Each row comes from the steps of one walk. Every step used is in the known rows, and no mark comes twice. Write the walk behind each row, first mark first.
In the rows, 128 means zero.
Known rows:
S, Z: [177 110  95 144 171 106 134  99 147 109  99 155 135 119  89 111 147 121
 135 139 116 129 113 155 121 103 127 143 170]
C, F, S, Z, N: [189 146  99 122 166 121 125  77 112  88  76 222 132 126  95  79 147  91
 113 142 131 129 106 184  97 117 122 166 169]
S, A, Q: [149 116 108 131 148 136 128  78 146 127  71 176 151 126  95 129 146 139
 148 147  99 119 114 162 126  86 136 122 146]
A, M, F, S: [165 126 112 127 158 128 122  60 150 129  97 233 157 127  78  81 151 102
 121 137 106 131 109 137 126 114 105 149 179]
Z, N, K: [170 146  99 117 168 127 108 100 124  94 107 212 130 165  87 121 147  86
 131 137 123 148 129 159  98 108 123 110 151]
L, S, A: [150 125 105 127 160 116 126  97 147 112  89 164 137 126 103 113 122 134
 148 124 119 121 110 155 139  94 139 139 156]
K, N, Z, S, M, A, Q: [193 137  97 118 175 149 111  44 146 105  80 208 132 140 114  77 133 139
 150 149 113 115 127 177 127 114 156 103 134]
S, A, M: [158 127 111 140 145 125 134  60 153  98  76 176 158 130  94 113 143 134
 128 151 108 134 110 150 137  89 136 129 177]
Z, C, F, A: [154 107 111 121 154 127 114 116 125  87  62 204 151 106 107 103 153  79
 127 116 177 148 106 189 106  94 145 131 162]
N, Z, C, F: [183 117  98 124 183 116 115 103 135  87  71 197 150 124 109  96 148  76
 140 123 161 143 105 178  99 141 122 133 146]
L, S, M: [160 128  97 127 163 126 128 104 142 111  94 159 134 127  93 105 124 113
 142 136 128 109 123 152 143  97 133 123 152]
N, Z, S, M: [198 136 101 132 170 125 117  61 144  92 107 173 137 118 100  82 120  94
 133 145 125 113 116 131 128 121 125 105 144]
L, S, Z: [172 116  95 131 173 101 132 114 149 109  95 149 133 127  95 103 130 134
 147 126 125 120 111 156 131 107 132 163 158]
A, M, F, C: [165 108  95 123 153 132 125  78 151 127  90 223 149 128  73  88 161 102
 123 123 132 133 113 135 128 102 126 142 179]
K, N, Z, C, F, A, M: [184 110 104 115 150 139 106  92 142  54  61 225 161 131 108  73 161 109
 119 127 172 158 104 197 105 120 159 145 182]
Q, M: [147 107 102 140 159 121 123 110 151 108  91 169 135 128  84 137 155  98
 143 171 115 138 125 151 127  99 125 128 158]
K, N, Z, C, F: [180 114  88 120 178 136 106 107 135  72  82 208 143 133 107  85 161  95
 136 126 157 145 116 196  98 144 131 137 157]
F, A, Q: [149  94 122 124 141 138 119 113 141 127  76 189 151 121  86 121 152 118
 142 137 127 129 114 166 112  80 149 132 152]
L, S, Z, C: [161 119  78 123 173 108 134 111 141  94  90 150 142 114 100  93 136 129
 144 127 156 137 114 181 129  96 138 159 137]
L, S, M, F: [163 125  88 122 177 122 118  91 142 134  94 185 132 138 100  96 120 106
 143 111 128 100 120 134 149 115 113 111 154]
S, A, M, F, C: [167 117  93 124 147 129 125  49 159 122  82 223 151 126  86  91 149 124
 119 117 127 130 105 137 141  86 137 131 188]
M, A, Q: [153 110 115 129 172 127 129  90 144 143  64 197 143 135 101 122 149 127
 161 142 109 132 124 180 113 100 143 126 138]
Z, C, F, S, Q, M, A: [157 150  84 107 171 101 113  63 150  98  44 233 145 104 109 108 149 103
 143 159 159 174 113 224 119  79 151 125 149]
A, Q, M, F, S, Z: [171 119  89 126 165 116 120  66 161 140  77 219 144 126  82 112 156 127
 139 160  97 118 107 153 129  95 115 151 157]
F, S: [157 120 115 131 155 129 126  94 143 120 113 200 142 106  73  98 151  97
 127 149 110 135 118 156 114  99 122 151 168]
M, F, S: [160 117 106 127 172 126 115  80 144 142 115 226 140 117  80  89 148  90
 128 123 110 126 112 139 119 114 101 140 170]
A, M: [160 117 115 138 150 128 134  90 146 104  86 177 156 131  82 109 153 112
 131 156 113 139 120 147 123 107 123 140 169]
Q, M, F: [150 105  93 136 173 117 112  95 150 131  93 196 135 140  90 129 152  90
 146 146 116 131 122 133 134 116 106 117 161]
L, S, A, M, F, C: [162 125  92 111 148 124 123  65 158 122  77 216 148 133  91  84 131 137
 131 104 134 120 101 139 150  89 142 152 177]
Z, C: [143 111  90 130 163 133 127 106 134 101  98 170 149 111  89 107 157  95
 137 143 149 151 125 174 115 100 127 127 140]

Which walk is each row?
[201 134  93 128 186 121 106  48 143 114 108 198 136 132 107  73 117  87
 135 120 125 104 112 114 135 137 106  95 147]	N, Z, S, M, F
[159 129 102 128 165 123 115  51 149 138 107 225 142 116  92  93 138 112
 126 117 102 123 104 142 134  98 113 129 178]	M, F, S, A
[156 113  66 113 159 111 109  84 165 132  89 210 130 121  74 120 153 106
 141 140 142 149 122 154 136  78 133 114 165]	S, Q, M, F, C
[144 105 105 131 150 134 124 107 152 122  68 178 147 134  82 146 159 116
 154 182 104 130 126 160 124  93 127 128 137]	A, Q, M
[182 128  94 111 172 141 107  91 137  75  93 237 145 115  97  67 161  92
 123 134 150 147 109 202  95 134 132 156 165]	K, N, Z, C, F, S
[159 102 124 134 136 128 126  94 147 100  82 187 158 123  86 103 149 113
 122 143 133 146 111 153 124  85 148 138 184]	F, A, M
[169 119  78 113 165 130 118  94 146 134  99 204 126 124  86  83 130 102
 134 101 148 102 117 140 147  94 134 124 162]	L, S, M, F, C
[173 138 104 131 167 125 129  55 146 127  95 211 134 110  95  89 137 106
 128 146 117 127 121 177 132  83 147 114 170]	F, S, M, A
[191 159  76 113 177 105 100  58 143 106 105 252 126 161  88 107 146  94
 119 144 113 141 112 155 115 102 113 126 170]	Q, M, F, S, Z, N, K
[169 126  99 141 175 121 129  70 143 124  84 182 129 127 106 109 136 109
 141 140 123 125 127 170 137  93 147  95 162]	S, M, A
[183 123  91 113 169  97  87  60 164 109  89 208 139 127 106  97 119 104
 144 129 147 148 105 135 133 101 137 103 153]	N, Z, S, Q, M, F, A
[186 146 114 127 174 118 124  59 138 117  63 233 135 112 109  90 136  90
 126 133 123 118 108 186 124 101 139 119 177]	C, F, S, M, A
[142  93 114 127 135 134 116 113 152 118  65 188 148 125  85 141 156 116
 145 167 125 135 117 166 124  71 153 127 151]	F, A, Q, M
[150 107  82 117 146 136 116  66 163 140  65 223 141 129  86 128 156 127
 142 141 119 119 112 151 141  70 140 120 155]	S, A, Q, M, F, C
[181 133  99 128 165 137 106  57 149  78 114 188 132 130 106  80 133 134
 134 138 112 128 115 150 126 119 139 126 159]	K, N, Z, S, A
[148 113  87 107 161  97  98 104 161 126  75 194 133 134  99 121 123 123
 156 120 150 144 113 156 147  79 145 121 162]	L, S, Q, M, F, A
[168 126  83 129 163 119 134  78 143  98 106 185 150  90  84  81 155 114
 119 146 142 147 111 185 115  84 133 157 157]	F, S, Z, C
[157  93 111 129 164 121 106 101 142 134 100 207 140 127  95 103 144  92
 133 102 137 131 111 138 124 103 128 119 177]	M, F, A
[193 141  83 114 167 147 109  69 139  70  90 231 143 111  99  62 152  93
 114 141 153 131 113 202 113 120 137 128 167]	K, N, Z, C, F, S, M
[155 119  99 129 166 122 111  80 154 133 104 225 137 123  80 110 151  89
 132 153 108 133 116 140 131 106 105 137 169]	Q, M, F, S
[158 130 107 118 162 132 121  96 126  95  78 224 153  97  91  88 158  76
 123 139 150 143 108 190 103 105 120 151 154]	Z, C, F, S
[166 114  78 136 170 114 136  95 140  94  95 157 145 107  95 101 154 116
 132 139 148 146 118 179 120  94 133 139 148]	S, Z, C
[164 123 103 131 167 133 132  69 144 138  60 189 140 132 104 117 141 126
 152 149 112 116 127 180 131  87 150  96 141]	S, M, A, Q
[154 128  95 130 158 120 112  51 160 130  96 223 138 121  92 112 142 108
 128 148 103 128 107 142 144  88 117 124 177]	Q, M, F, S, A
[187 129  98 132 166 110 131  47 157 122  94 217 155 123  83  74 150 122
 115 134 105 127 101 141 130 108 112 161 188]	A, M, F, S, Z
[151  91 115 120 156 136 108  99 143 149  76 215 149 133  93 112 150 111
 144 113 125 122 112 147 118  97 130 121 155]	M, F, A, Q
[152 113 104 140 173 111 123  91 154 121  77 186 129 135 103 134 148 107
 154 162 118 148 125 170 130  97 142 122 158]	Q, M, A
[159 130 101 117 170 128 132  85 145 137  56 183 138 139 109 110 124 140
 164 134 120 108 124 183 140  90 155 115 130]	L, S, M, A, Q
[169 119  89 137 175 126 118  73 142 133  99 191 135 132  94 105 138  92
 132 124 120 110 123 134 141 112 108  92 166]	S, M, F
[191 148  85 123 175 108 116  88 130  88 104 198 127 161  92 114 143 106
 128 134 122 143 119 165 102 105 129 122 161]	S, Z, N, K
[201 132  97 117 157 125 113  23 160 103  91 229 152 125  98  60 128 118
 120 113 131 124  93 118 136 110 135 134 167]	N, Z, S, A, M, F, C
[188 137  97 120 174 104 109  72 153  97 103 171 140 117  95  91 120 113
 148 141 128 146 116 147 115 116 127 119 136]	N, Z, S, Q
